Known rows, with every way that one mark hangs from another:
{J_256 J_185}: [-31   4   5  18   1  10   5   2   6   3  10  23  31  -2  10   7  -9 -32
   4 -27 -12   7  -2  -3 -18 -15   2  -6 -13  -9   5  10   6  18]
{J_714 J_401 J_606}: [ -4 -11   2  13  -6  -2  11 -11  21   6 -17 -10  24 -19   7   4 -27  -8
  -5 -25  -2  29   9  -6 -34  -3  -2   8 -46  23  -9   7  -3 -14]
{J_645 {J_185 {J_256 J_32} {J_480 J_714}} J_969}: [-22  18  15  46   6  -6  39  -7   2  -9  -6  -3  11  -3 -14   7   3 -15
 -15 -28  -2 -12 -26  -8 -16  16 -11  -4 -19  12 -14  19   6 -24]
{J_606 {J_714 J_401 J_480}}: [ -3   0  29  27   4   7   4  -7   1   8  -9  -1  46   8   8  10 -20   1
  -5 -26 -21  35  28  -4 -21  12  12  -6 -33  16   0  -4  16 -14]
{J_645 {J_185 {J_256 J_32} {J_480 {J_714 J_606}}}}: [-17   5  10  40   1   5  45   8  10 -21  -3 -14  17  -7 -21   3  -5 -21
 -17 -20   4  -6 -15 -15 -29  -4   5  -1 -10  21 -25  19   2 -23]
{J_712 {J_522 J_256}}: [ -5   4  28  29  -9   7   8 -10   8   0  -4 -13   7  -5  -1  10   2 -17
  13   2  -9  18  16  14 -12 -10   7   9   2  -8  12   4  -5  -1]
{J_256 {J_185 J_480}}: [-24   8  19  29   2  12  23   4   0 -10   4  14  27   0   7   7  -9 -25
 -12 -19  -4   0 -16   0 -14 -16  13 -15   2  -7  -1  12   7  17]
{J_522 J_32 {J_256 {J_185 J_480}}}: [-18  -5   6  48   2   5  20 -19  16 -30  -4 -19   2 -10   4   2   0 -19
   1 -15 -18 -12  -7  -2  -7   4   8   1   7   6  -3  -2  15 -16]
{J_645 {J_185 {J_480 J_714}} J_969}: [-15  27  12  28   4  -9  15  -8  -7  -2 -16  12  16  -1   0  15  -7 -13
 -10 -24   1  -1 -16  11  -5   4  -9  -5 -41   3   7  28  -4 -14]
{J_606 J_480}: [-25  14  27  30  -4 -10  16   5  -7   5  10   4  34  -7  24  28 -20 -15
   9 -15  -9  13  -3  14 -11  -5   5  -5 -15   3 -12   6   6 -15]
{J_371 J_461 {J_522 J_32} J_712}: [-13   7 -16  22   9  15 -26 -10  -2   8  15  16 -30   0 -19   7  -1 -15
  15 -17 -16   2 -11  19 -18 -17 -30 -10 -26 -11   9   2  -3  -9]
{J_522 J_32 J_256}: [-14  -5   2  43  -6 -17   3 -25  15 -22   2 -18  11 -20  12  11  -8 -11
  21 -20 -25   3  14   8  -5  10  -9  13 -11   2   4  -8   8 -28]
{J_843 J_111 {J_371 {J_712 J_461}}}: [  0   6  19   1   0   5 -10   8 -15  14   3  36  19   2  29  27  15 -11
  30 -11 -22   6  -8   4  13 -29 -13 -16 -20 -30  -2  -4   1  -3]
{J_371 J_461}: [-12  13   6  21  -7  -4   1  -2   6   1  13  13  19  -8  -1  24 -10 -16
  10 -24 -10  17  -7  17 -28 -13 -17  -4 -27 -13   5  -5  -4   2]
{J_371 J_461 {J_522 J_32 J_256}}: [ -7   7 -16  41   3   2 -13 -23  18 -19   9 -13 -28  -7 -21  13   5  -7
  19  -8 -18   9 -12  22 -24  -2 -25   9 -16  -8  13  -4   0 -24]
{J_371 J_522}: [-18  12   7  28   0  -2  -9   0  -3   1  14  17   9   0  -4  12 -10 -18
  10 -10 -11  23  -1  18 -13 -12  -6   3 -13 -17  15  18  -6   9]
{J_522 {J_256 J_32}}: [-19  -4  12  43  -7  -5  10 -16  13 -19  12   1   2 -14   5   3  -5 -13
  17 -18 -18   7  11  -1  -8  12  -3  10   3  -2  -2  -9   8  -9]
{J_256 J_32 {J_185 {J_480 J_714}}}: [-33 -11  16  29   0  13  29  -1   5 -19   1  10  32   3   2  -8 -17 -34
 -19 -31  -6  -7 -11 -31 -12 -13   5 -14  -4  -4 -17  -8  13  19]
{J_712 J_461}: [-12  18  12  18 -11  -7  13   3  -6   6   9   5  37 -12  11  23 -14 -28
  16 -22  -9  21   4   6 -17 -18  -6   1 -20 -16   1 -10   3  -7]
{J_712 {J_371 J_461} {J_522 J_256}}: [ 24  13  38  29 -10  16   7  -6   9   6 -13 -18 -14 -11  -8   8   2   0
  11   5   2  15  -1  10 -17 -13   0   2   7 -13  13  -4 -10 -23]
{J_256 J_32}: [-26  -7  16  34  -8  -8  14  -5   5  -8  21  16  30 -12   9   4 -18 -20
   8 -28 -12  10   8 -12 -14   4  -7   1  -9  -4  -9  -8  11  13]
{J_606 J_714}: [-15   6  19  27  -3   4  15  -3  -7  18   6  16  40   3  18  22 -22  -7
  13 -29 -11  23  24   6  -3   2  12   9 -17  -5   2  17   8   1]
{J_843 J_371}: [-19  -1  23  19  -8 -15  -6   3  -7   1   3  19  44  -1  30  21 -10 -11
  10 -21 -14  16   6  -1 -11 -17   4  -5 -10  -9   7  10   1   6]
{J_522 {J_256 J_32 J_185}}: [-30  -6   1  38   1  13  10 -14  19 -20  12   7  -1  -7   2  -5   2 -27
  11 -21 -18  -2   0 -12 -13   3   2   3   8  -1  -4  -6  14   3]
{J_843 J_111 {J_371 J_461 J_522}}: [  2   7  13  15   6   0 -19  -1   4  -6  11  32   7  11   2  31  20   0
  20   1 -18  18 -32  16  -7 -25 -24  -9 -25 -33  11   9  -6  13]
{J_371 J_461 {J_522 {J_256 J_185}} J_712}: [-15  19 -21  11  17  45 -31  -7   4   4   9  24 -61  11 -27   2  23 -19
  18  -5 -17   0 -20  25 -20 -24 -15 -11  -3 -21  17  11  -9  -8]
{J_645 {J_185 {J_256 J_32} J_480} J_969}: [-20  24  21  53  10  -7  43  -9   4 -10   9   1   1  -9 -12   9   9 -13
 -12 -19   1 -11 -32  -1 -21  22  -5  -3  -7  15 -14  28  11 -15]
{J_522 {J_256 J_32 {J_185 {J_480 {J_714 J_401}}}}}: [-18 -18  15  38   2  19  21 -17  29 -32 -13 -12   2   3  -1 -14  -6 -15
 -15 -22 -16  -4  -7 -29 -15   4   5  -3   0  14  -8 -20  11  -7]
{J_371 J_461 {J_712 J_522}}: [ -9   9  14   4  -1  27  -8   3  -6  23   6  18 -11   4 -10  10   3 -20
  10  -8  -5   9   1  17 -23 -29 -12 -16 -18 -16   7  -2 -10   5]
{J_606 J_480 {J_714 J_401}}: [-11   1  34  31   1   8  28  -3   3  18  -4  -4  38   8  31  27 -31   6
   0 -24 -11  29  10  -1 -14  15  19   3 -27  26 -16   4  15 -22]
{J_522 J_32}: [-21  -7   6  35  -7 -24   7 -14   5  -8   9  -1  38 -17  17  14 -20 -17
  11 -29 -16   6  12   2 -11   1 -12   3 -26   0   2  -4  10  -6]
{J_522 {J_256 J_32 {J_185 J_480}}}: [-21  -3  16  49   2  16  27 -10  14 -29   8  -2  -4  -4   0  -6   1 -21
  -4 -13 -12  -7 -12 -12 -11   4  11  -3  20   2  -8  -3  15   3]
{J_645 {J_185 J_256 {J_480 {J_714 J_401 J_606}}} J_969}: [ -4  15   4  26   8   2  34 -11  14   0 -33 -23   7 -12 -17   9  -3  -7
 -23 -25   6   3 -24  -4 -31   9  -6  -1 -47  33 -15  31  -4 -46]

Rows:
[ -4   3   8  20  -5  20   0 -13  -5  12  -5 -16 -17  -7   2   4   6 -27
  23  -5 -15   4  17   3  -7 -19  -3   0  -5  -7   2 -17   4 -26]	{J_371 {J_712 J_461 {J_522 J_32 J_256}}}
[ 20   7  37  30 -15  -2  24  -2  -7  13 -13 -28  28 -19  11   6 -18 -21
   7  -8   3  17  10 -17 -13 -17  -1   2  -6 -10  -1 -17   7 -20]	{J_712 J_371 J_461 {J_522 J_32}}
[ -7   4  17  17  -5  29   7  -4  -6  14   5  -1 -22  -4  -6  -2   7 -30
  20  -3 -11   8  14  -5 -11 -18   1  -1   7 -10  -4 -16   4 -10]	{J_371 {J_712 J_461 {J_522 {J_256 J_32}}}}
[  6  -2   2  19   8   8 -23 -11  -4  -2   1  15 -26   4  10  17  28  -5
  36   1 -28   0 -11   7  15 -21 -18  -5 -10 -24   5  -3   5 -22]	{J_843 J_111 {J_371 {J_522 J_32 J_256} {J_712 J_461}}}
[ 13  10  11  34  -2  -4  -5  -8   4  -2   1  -4  -4 -14  -8   8 -16   1
   7 -14  -5  12 -14   7 -16  -7 -22  -2 -15 -15  12   1  -3 -22]	{J_712 {J_371 J_461 {J_522 J_32}}}
[-13   2  -1  14   3  33   2 -10   2  13  -5 -10 -19  -2  -3  -1  10 -38
  17  -7 -15  -3   9  -7 -13 -24   0  -5  -1  -6   1 -14   9 -16]	{J_371 {J_712 J_461 {J_522 J_32 {J_256 J_185}}}}
[-16   8  17  43   8  -5  37 -14  16 -15 -11  -9  11  -1 -13   1   0  -6
 -23 -30  -4  -7 -26 -16 -25  24 -12  -4 -32  29 -12   9   6 -26]	{J_645 {J_185 {J_256 J_32} {J_480 {J_714 J_401}}} J_969}
[  1  -4  12  16   1  -2  -2  -8  14   0 -20 -16  31 -20  -7  -4 -22 -13
 -12 -18  -9  33  14  -7 -41  -4   2 -10 -48  24 -12  -4   5 -27]	{J_714 J_401 J_480 J_606}
[-23  -7 -10  37   3   1   4 -24  22 -17   2 -11   8 -13   9   4  -2 -24
  15 -22 -24  -7   5  -4 -10   2  -4   7  -6   3   3  -4  14 -15]	{J_522 J_32 {J_256 J_185}}
[-12   5  21  16  -2  25  -8  -5  -6  15  -2   4 -19  -1   0   3   6 -17
  17  -1 -13   6  19  16  -1 -16   4  -4   1 -11  11   7  -7  -9]	{J_371 {J_712 {J_522 J_256}}}
[ -9   2   6  27  -3  18  17 -16  14   0  -7 -30   5  -5  -1   4   7 -41
  11  -5 -10   6   4 -10 -26 -20   4   9  -3  -3  -1 -19  13  -7]	{J_712 J_461 {J_522 J_32 {J_256 J_185}}}
[-21  -5  30  46  -5  -4  43   4   3 -22   1 -18  40  -3 -10   5 -12 -18
 -17 -25  -9  -3 -12 -19 -14  -1   1 -11   7   1 -24 -10   6 -17]	{J_185 {J_256 J_32} {J_480 J_714}}
[ 13  21  18  25  -3   7  -7   3  -2   7   3   9  -5  -8 -10  11 -12   1
   8 -10  -1  19 -16  14 -16 -15 -14  -5  -9 -24  16  10 -11 -14]	{J_712 {J_371 J_461 J_522}}
[ -8  -5  13  18  -4   0  23  -5  17  10 -17 -18  23 -17  15  13 -31  -8
  -6 -19   2  27  -1  -4 -34  -2   5   3 -41  35 -28   7   2 -30]	{J_714 J_401 {J_606 J_480}}
[-25  -1  -4  38   7  21  -3 -11  15 -17  14  11 -22   2 -15  -8   5 -26
   9  -8 -17   6 -10  -5 -15  -1  -1   5  10  -8   6   8   6  11]	{J_371 {J_522 {J_256 J_32 J_185}}}
[ 20   3  37  36 -10  16  17  -9  13  -1  -5 -19 -20 -13 -10  -2  -1  -4
   9   2   2  12  -2  -6 -21  -4  -5   4  13 -10   2 -15  -1 -16]	{J_712 {J_371 J_461} {J_522 {J_256 J_32}}}
[-31  -4  21  43   3  14  34  -1   6 -19  15  15  22   0   3  -7 -12 -30
 -17 -22  -4  -7 -17 -22 -18  -4  10 -13  10  -2 -16   0  19  27]	{J_256 J_32 {J_185 J_480}}
[-11   8 -16  30  18  38 -12 -16   6 -13   5   2 -62   7 -28  -3  17 -15
   5  -4 -16 -14 -28  15 -14 -15 -13 -15   3  -9   5   3   2 -18]	{J_371 J_461 {J_522 J_32 {J_256 {J_185 J_480}}} J_712}
[-13  18  -7  11   8  26 -28   2  -9  15  16  31 -33   7 -20   9   3 -14
  16 -10 -11  12 -14  27 -19 -25 -22 -15 -20 -23  15  10 -12  -1]	{J_371 J_461 J_522 J_712}
[-20 -23   5  24   1  21  33  -9  22 -15 -19  -6  26  -2  -3 -19 -25 -28
 -30 -31   1   3 -11 -45 -32  -8   6  -9 -22  21 -28  -9  13   4]	{J_256 J_32 {J_185 {J_480 {J_714 J_401 J_606}}}}
[  0   7   7   4  12  15 -33   3  -8   6  11  47 -17  16  -1  24  26   0
  24  -1 -19   6 -28  21   4 -32 -26 -20 -22 -34  11  11  -9   7]	{J_843 J_111 {J_371 J_461 J_522 J_712}}
[-22  32   4  33   8 -12  18  -7   2   8   6  10   9 -10  -5  21   9 -14
   9 -24  -8   0 -16  16 -23  13 -12   2 -28   8   5  34   0 -21]	{J_645 {J_185 J_256} J_969}
[-28 -13   3  24   0  20  33  -3   8 -12 -11   0  25  -6  -5 -13 -22 -37
 -22 -29   5  -4 -10 -37 -22 -16  10 -11 -11   7 -30   2  12   7]	{J_256 J_32 {J_185 {J_480 {J_714 J_606}}}}
[-16  12   1  29  12  46   2  -2  -5  -5  10   7 -52   8 -22 -11  15 -31
   5  -2 -12  -4 -21  -4  -9 -18   2  -9  23 -14  -4  -2   7  -8]	{J_371 {J_522 {J_256 J_32 {J_185 J_480}}} {J_712 J_461}}
[-26 -19  17  29   1  15  29  -7  20 -24  -6   3  32   5   2 -15 -19 -25
 -28 -32  -8  -2 -12 -39 -20  -4   3 -15 -13  12 -16 -19  13  16]	{J_256 J_32 {J_185 {J_480 {J_714 J_401}}}}
[ 21  27  21  33  -7   8   1   1  -4   4  -6 -13 -13 -14  -3   9  -5  -5
  20   0  -5  23  -4   9  -3 -12  -2   8  10 -21  15   1  -7 -39]	{J_712 {J_371 {J_522 J_256}} J_461}
[ -6 -14  -4   3  -9  -3   4 -11  19   4 -31 -11  38 -13   7   3 -31 -13
  -6 -33  -4  25  17 -14 -27 -12  -9   4 -57  18  -9  -2  -7 -23]	{J_480 {J_714 J_401 J_606}}
[ -8  -4  24   6   4  -1 -17   4 -11   8   6  44  17   4  30  23  12  -3
  26 -11 -24   0  -3   8  20 -22  -9 -17 -18 -26   4  10  -1   4]	{J_843 J_111 {J_371 J_712}}
[-12 -14  33  45  -5  -3  44  -1  18 -25  -6 -26  37   0  -8  -3 -14  -8
 -26 -28 -11   3 -13 -27 -22   5  -2 -10  -5  18 -23 -20   8 -20]	{J_185 {J_256 J_32} {J_480 {J_714 J_401}}}
[ -7  -3  33  35  -4  -5  33   3  14 -17 -16 -28  43   1  -4   8 -13  -4
 -22 -24 -12   7 -11  -8 -18  -4   3 -12 -13  11 -10  -9  -4 -30]	{J_185 J_256 {J_480 {J_714 J_401}}}
[  5 -10  25  13   5  22 -11  -7   4   1   4  22 -25  10   3  13  33  -5
  25   5 -19   0 -14   1  -1 -23 -16 -11  -4 -22  -2 -11   2   4]	{J_843 J_111 {J_371 J_461 {J_712 {J_522 {J_256 J_32}}}}}
[-14 -14 -12  33   1  11  21 -20  17 -23 -28 -34   5 -15  -3  -5 -12 -25
  -5 -20  -9 -11   0 -14 -12  -9   5   1 -14  14 -16   2   9 -35]	{J_522 J_32 {J_256 {J_185 {J_480 {J_714 J_606}}}}}
[  8  -4   2  33   7  -4 -20 -19  16 -24   3   6 -16   4  -1  27  26   3
  29   1 -27   5 -27  15  -4 -10 -27   0 -19 -20  10  -2   2 -11]	{J_843 J_111 {J_371 J_461 {J_522 J_32 J_256}}}
[-20 -10   0  40   1   3  16 -20  15 -30 -16 -22  13  -5   4   0  -6 -21
  -2 -23 -18 -14  -2 -10  -3  -4   2  -3  -5   6  -3  -8  11 -25]	{J_522 J_32 {J_256 {J_185 {J_480 J_714}}}}
[ 17  -4  39  39 -11  -3  13 -14   8  -3 -17 -33   4 -20   8  -1 -11  -2
  11   0  -6   7  19  -4   0   1   4   8   9  -2   9  -1   3 -30]	{J_712 J_371 {J_522 J_32 J_256}}
[-13   9 -11  25  10  30 -23 -11   5  -3  20  18 -62   4 -28  -1  14 -10
  20  -7 -18   4 -13  16 -17  -9 -24  -5   0 -15   6  -2  -6 -14]	{J_371 J_461 {J_522 {J_256 J_32}} J_712}
